What can hang from each mark
k_926: k_622
k_860: k_622
k_993: k_33
k_39: k_709
k_586: k_114 k_360
k_819: k_479
k_33: k_417
k_709: k_39
k_817: k_39 k_622
k_479: k_114 k_709
k_482: k_33 k_479 k_622
k_622: k_270 k_360 k_374 k_417 k_482 k_860 k_993

In the rows, zero is written as 128.
Known rows, with every way that one mark hangs from another
(k_993 (k_33 k_417)): [122 133 119 119 115 140 123 143 133 126 106 121 121 137 133 126 124 142
 150 104 132 131 131 125 118 112 128 128 130 134 117 134]
(k_39 k_709): [138 125 114 126 131 111 121 145 123 134 139 123 136 131 123 114 121 113
 138 126 122 119 118  96 126 112 118 124 133 140 116 117]
(k_860 (k_622 k_270 k_374 k_482)): [ 90 134 158 156 110 163 120 113 109 141 133 128 111 153 117 150 117 101
 155 135 133 115 137 122 117 114 106 114 132  98 119 154]
(k_482 k_622): [130 136 139 131 122 142 127 131 131 121 117 116 118 141 123 123 121 133
 134 135 138 131 135 123 113 131 123 113 135 113 119 126]
(k_622 k_270 k_374 k_417 k_482 k_860): [ 34 116 124 161 106 171 131  75 119 142 127 131 117 168 103 124 110  61
 168 107 156 127 128 111 112 121  94  92 126  85 142 167]
(k_586 k_360): [142 122 125 132 138 129 134 128 138 126 113 142 129 125 139 141 112 131
 129 103 121 127 124 130 130 122 123 129 113 156 111 134]
(k_926 k_622): [113 126 152 122 122 127 114 122 127 130 135 135 122 148 152 132 124 121
 116 130 130 149 133 134 125 120 119 137 137 116 126 126]
(k_817 k_622): [130 140 148 133 125 120 121 115 121 133 118 120 119 143 117 114 122 130
 144 149 125 126 136 125 124 139 114 127 137 112 114 131]
(k_817 (k_39 k_709) (k_622 k_860)): [138 141 147 140 140 115 130 129 117 121 120  97 131 169 111  82 110 106
 152 145 129 113 134  86 120 138  98 114 152 135 116 128]
(k_817 k_39 k_622): [146 150 162 141 134 131 128 126 117 119 123 103 126 159 120 106 117 127
 147 152 131 125 143 109 126 147 115 121 145 131 113 129]
(k_926 (k_622 k_270 k_360 k_993)): [ 79 120 151 142 112 144 126 108 132 128 121 146 118 151 134 122 118  90
 125  98 136 156 131 135 104 107 111 127 127  90 138 137]
(k_709 k_39): [128 137 121 129 136 130 129 121 135 113 144 116 135 140 129 119 123 139
 146 136 129 120 137 121 128 126 123 131 133 156 128 118]
(k_817 (k_39 k_709) (k_622 k_270 k_417)): [125 148 141 144 124 146 115 128 112 127 128 106 124 170 116  99 108 108
 168 147 143 133 136  92 120 131 103 106 137 126 100 132]
(k_479 k_114 (k_709 k_39)): [125 123 156 140 120 125 120 154 131 112 162 138 129 147 144 130 116 127
 124 152 123 116 126  96 128 133 119 143 155 176 151 135]
(k_817 k_39 (k_622 k_360 k_374 k_417 k_482 k_993)): [ 88 145 177 173 119 155 140  96 119 132 112 102 116 175  92 107 102  64
 178 124 144 127 135  85  97 137  99  96 143 106 125 146]
(k_926 (k_622 k_360 k_374)): [ 91 123 165 137 121 132 129 105 131 134 137 129 117 156 153 136 118  99
 125 103 124 150 130 124 114 114 111 123 127 101 138 140]
(k_622 k_360 k_374 (k_482 k_479) k_860 (k_993 k_33)): [ 40 108 143 181 112 141 178  91 145 132 104 124 125 170  81  88 106  46
 172  71 144 114 124  98  66 108  88  87 135  99 150 169]
(k_926 (k_622 k_360 (k_482 k_33 (k_479 k_114)) k_993)): [ 76 122 168 155 110 145 140 116 141 131 114 143 125 168 129 120 116  79
 140 107 145 148 134 116  84 114 106 110 140 110 143 138]
(k_860 k_622): [127 134 150 135 128 143 118 135 122 134 119 120 113 141 129 142 123 133
 136 146 129 117 132 135 117 120 119 127 132 125 117 136]
(k_482 (k_33 k_417) (k_479 k_114 k_709) (k_622 k_860)): [105 131 157 155 109 164 147 169 168 120 108 126 120 174 139 105 119 136
 151 135 167 145 141 100  79 136 108  75 143 137 144 151]
(k_817 (k_622 k_270)): [116 140 141 138 117 133 119 111 117 132 121 129 118 145 116 114 122 128
 148 143 129 132 140 131 125 134 111 124 130  99 114 139]
(k_622 k_374 k_417 k_993): [ 90 124 141 156 118 147 129 112 134 138 134 127 113 133 108 126 112  77
 162 120 151 146 123  99 108 126 115  92 121  96 135 143]
(k_586 k_114 k_360): [145 110 127 128 138 148 127 131 128 128  89 158 118 127 146 144 104 116
 126 112 136 118 128 130 138 121 130 141 118 151 116 136]
(k_819 (k_479 k_709)): [113 122 139 123 120 116 118 129 124 137 136 125 148 143 134 122 133 144
 124 124 121 129 120 150 122 126 102 121 134 143 129 136]
(k_819 k_479): [112 129 129 116 129 124 120 114 127 137 126 121 146 145 131 120 138 140
 129 120 125 132 128 161 121 127 106 110 127 122 125 131]
(k_622 k_360 k_417): [ 86 124 123 136 124 155 134 106 139 136 104 121 116 146 127 131 119 106
 144 100 141 138 118 130 103 116 123 114 111 125 134 138]
(k_926 (k_622 k_360 k_417 k_482 k_860 k_993)): [ 46 113 151 146 114 148 128  89 134 138 101 132 115 172 116 114 109  60
 138 101 148 142 122 122  90 111  99 120 141  99 146 140]
(k_622 k_360 k_374 k_860): [ 75 114 136 151 132 130 160  90 140 131 117 117 120 152 121 113 118  83
 137  82 125 121 122 114 105 120 103 104 121 101 160 156]
(k_819 (k_479 k_114 (k_709 k_39))): [110 125 149 125 124 122 114 133 129 125 148 127 148 158 141 122 129 140
 127 137 122 124 126 138 121 131 100 121 146 156 141 136]
(k_622 k_374 (k_482 (k_479 k_114)) k_860 (k_993 k_33)): [ 59 111 149 174 111 137 159 110 138 128 125 133 125 168  89  92 108  54
 167 109 149 115 132  89  83 122  91  87 151 102 147 166]

Rows
[ 93 123 156 138 107 130 118 117 120 129 120 138 123 154 123 123 114  90
 138 118 137 140 131 119 106 111 110 133 149 112 125 129] -> (k_926 (k_622 k_482 (k_993 k_33)))
[ 64 115 145 139 108 140 118 103 125 132 105 132 116 170 118 112 108  76
 147 114 153 141 127 119  95 112  99 122 148 108 133 138] -> (k_926 (k_622 k_417 k_482 k_860 (k_993 k_33)))
[ 88 136 146 161 114 160 157 120 154 124  78 110 109 155 110 110 113  93
 171  84 159 144 136  94  74 123 106  67 124  85 156 140] -> (k_482 (k_33 k_417) (k_622 k_360 k_374 k_860 k_993))
[ 54 121 145 143 107 157 131  95 131 133 100 137 120 175 136 124 118  86
 138  87 143 145 134 131 101 107 101 118 132  96 149 144] -> (k_926 (k_622 k_270 k_360 (k_482 (k_33 k_417)) k_860))
[101 133 133 141 114 159 136 117 133 121 108 123 115 149 121 122 118 121
 139 107 139 136 134 132 101 120 117 108 121  97 125 138] -> (k_482 (k_622 k_270 k_360))
[ 49 118 118 155 115 159 152  84 136 135  72 117 120 172 103 117 112  73
 167  86 159 120 119 114  81 117 101  95 122 123 157 146] -> (k_622 k_360 k_417 (k_482 k_33) k_860)
[ 93 134 146 146 118 161 135 109 138 130 114 108 107 155 124 130 111 106
 154 110 145 140 129 113  96 123 114  92 120  98 126 142] -> (k_482 (k_622 k_360 k_374 k_417))
[ 73 122 145 150 124 172 149 125 167 125 107 119 113 185 126  99 114 107
 143 127 161 140 135 125  73 130 104  78 132 112 133 158] -> (k_482 (k_479 k_114) (k_622 k_360 k_417 k_860))
[107 140 156 149 117 164 127 137 132 142 109 122 118 157 120 140 124 124
 158 142 145 119 138 127 100 118 114 108 135 128 116 142] -> (k_860 (k_622 (k_482 (k_33 k_417) k_479)))
[108 130 147 149 117 155 119 132 121 131 117 134 111 139 111 132 120 112
 145 137 139 126 133 134 108 114 114 119 129 101 120 142] -> (k_860 (k_622 k_270 k_993))
[ 82 131 150 166 107 167 136 116 121 134  92 133 112 153 100 135 115  89
 164 110 144 119 132 125  86 107 106 108 126 101 133 146] -> (k_860 (k_622 k_270 k_360 (k_482 k_33) k_993))
[ 77 130 150 154 115 176 125 108 125 142 119 122 100 159 129 148 113 104
 159 116 141 132 130 131 103 108 107 103 111  96 124 160] -> (k_860 (k_622 k_270 k_360 k_374 k_417))
[105 137 166 165 129 127 156 105 125 115 102  98 118 174 100  83 103  83
 167 109 135 121 137  91  94 134  93 100 143 108 135 150] -> (k_817 k_39 (k_622 k_360 k_374 k_860 (k_993 k_33)))
[ 52 112 138 157 124 149 161 100 148 134 105 130 130 176 106 102 119  74
 136 100 137 109 127 122  88 121 102 108 141 122 154 158] -> (k_622 k_360 (k_482 (k_479 k_114)) k_860)
[ 35 112 120 162 114 165 161  88 142 135 105 138 132 174 100  99 119  78
 146  85 143 118 130 137  89 111  97 104 125 104 144 166] -> (k_622 k_270 k_360 (k_482 k_479) k_860)
[ 75 129 151 174 112 152 169 102 141 139 121 124 131 161 116 128 118  85
 170  89 141 127 132 102  86 117 106  82 117 116 142 156] -> (k_622 k_360 k_374 (k_482 k_33 k_479))
[ 26 108 130 180  99 152 164  77 124 128 100 135 119 165  79 100 103  37
 174  57 142 117 125 102  79 101  86  96 129  75 157 171] -> (k_622 k_270 k_360 k_374 k_482 k_860 (k_993 k_33))
[ 71 118 164 145 118 136 133 100 133 139 142 131 125 173 137 118 117  86
 132 123 137 139 136 119 111 121  97 113 145 103 135 150] -> (k_926 (k_622 k_374 (k_482 k_479) k_860))
[ 64 122 147 168 121 167 162 112 167 132 111 114 112 173 104  90 108  86
 162 109 165 146 132 114  64 124  97  63 124  91 130 160] -> (k_482 k_479 (k_622 k_360 k_374 k_417 k_860 k_993))
[ 69 133 144 162 107 188 134 114 131 141  98 127 110 172 117 140 115 106
 173 120 157 128 133 135  82 106 105  95 115 115 118 157] -> (k_860 (k_622 k_270 k_360 k_417 (k_482 k_33 k_479)))
[108 130 173 173 106 155 163 153 159 117 125 126 119 171 142 119 112 123
 160 120 156 146 137  90  70 131 105  67 127 132 144 159] -> (k_482 k_33 (k_479 k_114 k_709) (k_622 k_360 k_374))
[110 143 142 150 111 164 145 138 152 123  74 116 113 144 114 119 119 115
 165  94 158 148 136 107  78 121 121  83 123 101 142 125] -> (k_482 (k_33 k_417) (k_622 k_360 k_993))
[ 58 116 118 154 113 158 145 101 134 134 122 141 135 165 101 101 122  91
 145 117 148 120 135 134 107 121 100 106 135 107 132 159] -> (k_622 k_270 (k_482 k_479) k_860)
[106 132 144 147 124 158 153 132 159 127 116 117 123 160 124 105 121 132
 140 120 145 140 136 134  84 125 116  92 124 118 113 143] -> (k_482 k_479 (k_622 k_360))
[  4 109 130 183 103 176 152  64 131 143 103 134 112 169  78 109 102  20
 176  72 158 130 120 103  81 108  87  83 121  66 160 171] -> (k_622 k_270 k_360 k_374 k_417 k_482 k_860 k_993)
[ 84 132 137 165  99 156 139 101 112 133 134 138 127 146 115 141 119  89
 171 106 145 131 138 103 116 121 108  92 120  95 138 151] -> (k_622 k_270 k_374 (k_482 k_33))
[ 83 131 139 164 103 177 143 130 151 126 127 125 112 164 111 101 109 109
 177 123 171 157 141 116  76 119 103  65 119  90 104 160] -> (k_482 k_479 (k_622 k_270 k_374 k_417 (k_993 k_33)))
[111 134 160 150 118 149 124 137 126 135 118 119 105 142 117 135 115 109
 160 127 135 123 133 114 104 111 111 111 133 105 120 146] -> (k_860 (k_622 k_374 (k_993 (k_33 k_417))))
[ 75 130 148 174  99 167 147 114 129 132 145 147 129 163 121 132 120  89
 171 118 152 136 145 103 105 125 105  77 124  99 138 164] -> (k_622 k_270 k_374 (k_482 k_33 (k_479 k_114)))
[ 45 109 139 174 110 133 167  84 129 130  96 122 120 161  80  99 104  40
 168  66 136 108 120  93  77 108  91 100 139  94 159 160] -> (k_622 k_360 k_374 k_482 k_860 (k_993 k_33))
[125 143 168 164 131 122 143 122 121 127 128 100 126 162 102  90 103  76
 167 121 126 123 131  69 104 128  98  99 143 115 121 133] -> (k_817 (k_39 k_709) (k_622 k_360 k_374 k_993))
[ 69 129 165 167 113 168 130 105 124 148 109 119 103 157 100 143 108  70
 168 119 143 118 124 111  88 110 104 103 129  99 129 152] -> (k_860 (k_622 k_360 k_374 k_417 k_482 k_993))
[ 51 120 122 171 104 170 153 114 146 133  97 145 132 160  84  92 120  72
 169 100 169 134 138 115  83 119  99  82 133  93 147 155] -> (k_622 k_270 (k_482 (k_33 k_417) k_479) k_860 k_993)
[ 77 124 133 153 110 157 123 109 125 142 110 133 121 141  86 123 113  68
 161 126 155 128 121 107 102 123 116 111 138 113 129 132] -> (k_622 k_417 k_482 k_993)
[ 97 138 169 165 114 131 137 105 126 143 130 125 122 153  91 104 114  86
 167 145 135 125 139 103 104 137 100 103 146  93 117 146] -> (k_817 (k_622 k_374 (k_482 k_479) k_993))
